Each row was made from one path, in order. Every step used is in the known rows, and no mark comes twice. Write each row's path.
Known rows:
G-L-T-X-V: 10; 21; -4; 31; 21; 8; 26; 3; 6; -7; -19; 0; 2; 1; 16; 5; 18; 14; 27; -10; 6; 7; 12; -15; 2
C-L-T-X-G: 17; 6; -3; 45; 12; 1; 14; -5; 4; -2; -6; 46; 8; 0; 5; 2; 43; 18; 31; -12; 6; 23; 30; 0; 13
T-L: 6; -4; 12; 10; 7; -4; 18; -16; 7; -11; -13; 10; 3; -20; -8; 19; 2; 25; 13; -9; -9; 0; -4; -14; 13
E-X-G: 11; 18; -10; 26; 7; 3; 3; -1; 0; 7; -14; 44; 8; 20; 22; -8; 26; 13; 24; -11; 9; 21; 6; -4; 26
V-X: -17; -12; 7; -32; 17; 3; 7; -3; -2; -7; -9; 8; 7; 1; 18; 14; -4; 8; 24; -3; -9; 14; -10; -6; 10
G-L: 18; 0; 5; -32; 1; 2; 10; -30; -2; 1; -11; 26; 13; -25; -3; 18; -14; 20; 17; 4; -16; 3; -5; -3; 10
X-E-G: 19; 9; -15; 54; 18; 5; 4; 6; -1; -8; -12; 19; 25; 19; -10; 5; 19; 18; 23; -9; -3; 24; 14; -2; 13
R-L-G-E-X: 9; -28; -32; -28; -2; 3; 3; -11; -6; -6; -26; 54; 14; 21; -6; -3; -5; 20; 26; -2; -10; 17; -4; -18; 21
R-L: 16; -11; 10; -49; 4; -5; 9; -18; 4; -15; -13; 12; 5; -10; -5; 17; -35; 17; 24; 4; -10; 16; 0; -12; 8
G-E-X: -3; -18; -21; -9; 3; 6; 4; -6; -2; -3; -16; 36; 17; 19; 16; -5; -4; 14; 18; -4; -7; 14; -2; -17; 20
T-L-G-E-X-V: 0; -5; -24; 3; 9; 9; 22; 5; 1; -5; -31; 25; 9; 23; 16; -5; 22; 21; 24; -11; 5; 4; -5; -22; 16
E-X-V: -6; 30; -6; -9; 19; 8; 16; 11; 5; -2; -22; 6; 3; 24; 34; -3; 16; 8; 21; -9; 10; 7; -3; -20; 14
X-G-E: 17; -40; -10; 34; -2; 6; 11; -6; -5; 1; -7; 36; 27; 12; 15; -7; -11; 16; 24; -2; -1; 21; 10; -2; 13
R-L-G-E-X-V: 3; -12; -25; -23; 7; 9; 18; 4; -1; -7; -32; 27; 10; 28; 17; -7; 3; 16; 29; -4; 4; 11; -3; -22; 14
L-T-X: 14; 13; -1; 61; 22; 0; 13; 1; 3; -11; -7; 9; -2; 1; -3; 10; 20; 16; 26; -12; -2; 18; 20; -13; 5
T-X-E: 3; 2; -4; 4; 17; 6; 15; 0; 9; -8; -16; -7; 19; 11; -5; 8; 28; 27; 24; -12; -12; 19; 15; -17; 6
X-G-L-R: 46; 14; 0; 77; -5; -6; 20; -14; 1; 9; -5; 41; 7; 5; 12; 15; -15; 19; 27; -5; -17; 12; -6; 3; 16
R-L-T: 28; -5; 5; 40; 6; -11; 16; -10; -3; -21; -5; 2; 3; -1; -13; 14; -23; 13; 27; 3; -1; 22; 12; -5; 0
R-L-G: 31; -11; -5; -21; 4; -6; 6; -14; -9; -10; -20; 39; 1; 3; -32; 16; 0; 27; 28; 1; -9; 17; 0; -7; 9
V-X-E: -17; -19; 1; -17; 13; 3; 16; 0; 1; -11; -13; -15; 23; 14; 5; 10; 12; 17; 26; -4; -14; 20; -2; -8; 6
V-X-T-L-G-E: 7; -54; -20; 18; -3; 6; 15; -16; -12; -15; -13; 28; 16; 3; -12; 12; -12; 23; 21; 0; -11; 14; 1; -8; 7
T-X-E-G-L-R: 40; 19; -19; 75; 6; 0; 20; -7; 5; -1; -14; 34; 14; 10; -4; 19; -1; 24; 28; -12; -25; 15; 0; -7; 15
C-L-R: 26; 7; 10; 25; 5; -10; 22; -11; 7; -2; 2; 42; 5; 7; 9; 25; -2; 18; 22; -2; -20; 13; 3; -3; 8
L-T: 23; 10; 6; 85; 13; -8; 13; -1; -7; -12; 2; 3; 4; 6; -6; 9; 0; 11; 21; -2; 3; 20; 14; 0; 1

Write each row's path:
-10; -13; 7; 8; 6; 2; 18; -18; 4; -22; -4; -9; -2; -18; 7; 28; -18; 15; 13; -2; -6; 9; 2; -13; 6 => V-X-T-L
5; -11; -2; -32; -1; 6; 11; -24; -4; 6; -15; 39; 16; -17; 14; 9; -2; 15; 27; -1; -9; 10; -8; 5; 18 => V-X-G-L
2; -1; -25; 4; 11; 11; 16; 10; -3; -1; -27; 27; 11; 34; 22; -10; 17; 14; 24; -7; 8; 10; -3; -19; 14 => L-G-E-X-V
11; -10; -8; 30; 6; 0; 12; -15; -9; -15; -12; 21; -4; -4; -22; 24; 13; 24; 18; -4; -6; 12; 1; -7; 8 => V-X-T-L-G
7; 24; 0; 51; 27; 7; 25; 15; 6; -10; -16; -7; -1; 15; 19; 2; 24; 11; 28; -13; 11; 12; 17; -16; 1 => L-T-X-V
28; 5; 2; 54; 4; -6; 15; -20; -8; -7; -3; 15; 9; -13; -11; 14; -8; 15; 21; 3; -7; 12; 7; 3; 2 => G-L-T
25; 4; -4; 51; 10; -1; 14; -2; 4; -8; -12; 31; 3; 4; 3; 1; 15; 16; 35; -12; 8; 26; 24; -5; 13 => R-L-T-X-G
16; -51; -16; -24; -2; 3; 10; -18; -10; -3; -12; 63; 26; 4; -16; 7; 10; 27; 23; 5; -15; 16; 8; -2; 6 => C-L-G-E
1; 9; -3; 28; 4; 1; 13; -19; 6; -18; -9; 2; -4; -11; 5; 20; -6; 18; 8; -5; -2; 8; 7; -19; 13 => E-X-T-L
6; 3; 1; 14; 19; 0; 16; -10; 7; -12; -5; 29; 3; -9; -5; 15; 31; 19; 26; -8; -5; 16; 25; -11; 3 => C-L-T-X
17; 8; -5; 37; 15; 2; 15; -14; 2; -8; -11; 20; 3; -13; -8; 13; 11; 18; 26; -9; -8; 12; 15; -11; 6 => G-L-T-X
-7; 0; -17; -9; 12; 12; 18; 10; 2; -4; -23; 15; 13; 28; 35; -10; 4; 10; 21; -6; 7; 9; -2; -21; 13 => G-E-X-V
22; -43; -18; 21; 1; 3; 7; -8; -14; -2; -14; 42; 21; 14; -16; 2; -2; 24; 23; 1; -12; 16; 2; -5; 8 => L-G-E
39; 24; -11; 65; -4; -5; 18; -12; 1; 9; -11; 50; 6; 12; 15; 10; -9; 16; 27; -8; -16; 12; -9; -2; 24 => E-X-G-L-R
18; -36; -16; 64; 3; 7; 15; -1; -3; -4; -9; 35; 22; 12; 9; -8; 3; 17; 30; -9; 0; 24; 24; -4; 12 => L-T-X-G-E
12; -9; -28; 39; 1; 8; 2; -10; -10; -12; -5; 23; 6; 23; 7; 7; -14; 12; 13; 5; 0; 25; 15; -13; 8 => L-G-E-X-T
34; 14; 5; 108; 2; -10; 25; -8; 6; -13; 3; 0; -7; 4; 6; 30; -26; 19; 15; -7; -14; 11; 1; -12; 7 => X-T-L-R
12; -3; -8; 34; 12; 2; 21; -9; 4; -10; -15; -5; 20; 1; -15; 10; 23; 28; 27; -9; -13; 18; 19; -12; 3 => G-L-T-X-E
22; 17; -15; 57; 18; 4; 10; -9; 0; -9; -13; 30; 6; -10; -10; 11; 16; 17; 28; -12; -6; 16; 20; -7; 10 => E-G-L-T-X
31; 12; 9; 85; 3; -12; 27; -6; 8; -7; -6; 15; -4; 3; 1; 24; -14; 22; 20; -14; -18; 5; -8; -12; 14 => T-L-R
1; -28; -30; -40; 1; 5; 4; -13; -6; -1; -20; 69; 18; 18; -3; -1; 21; 23; 22; -1; -10; 14; 1; -14; 20 => C-L-G-E-X
27; -3; -11; 99; -5; -5; 25; -9; 5; -13; -3; 13; 0; 14; 13; 20; -31; 19; 17; -8; -17; 12; -1; -18; 14 => G-E-X-T-L-R
46; 22; -10; 78; 3; -5; 15; -10; -1; 2; -7; 44; 8; 5; 0; 21; -19; 16; 24; -5; -21; 12; -7; 0; 16 => E-G-L-R
9; 0; 9; 42; 4; 0; 17; -21; 4; -20; -2; -8; -1; -19; -2; 26; -17; 20; 7; -2; -3; 7; 9; -14; 5 => X-T-L
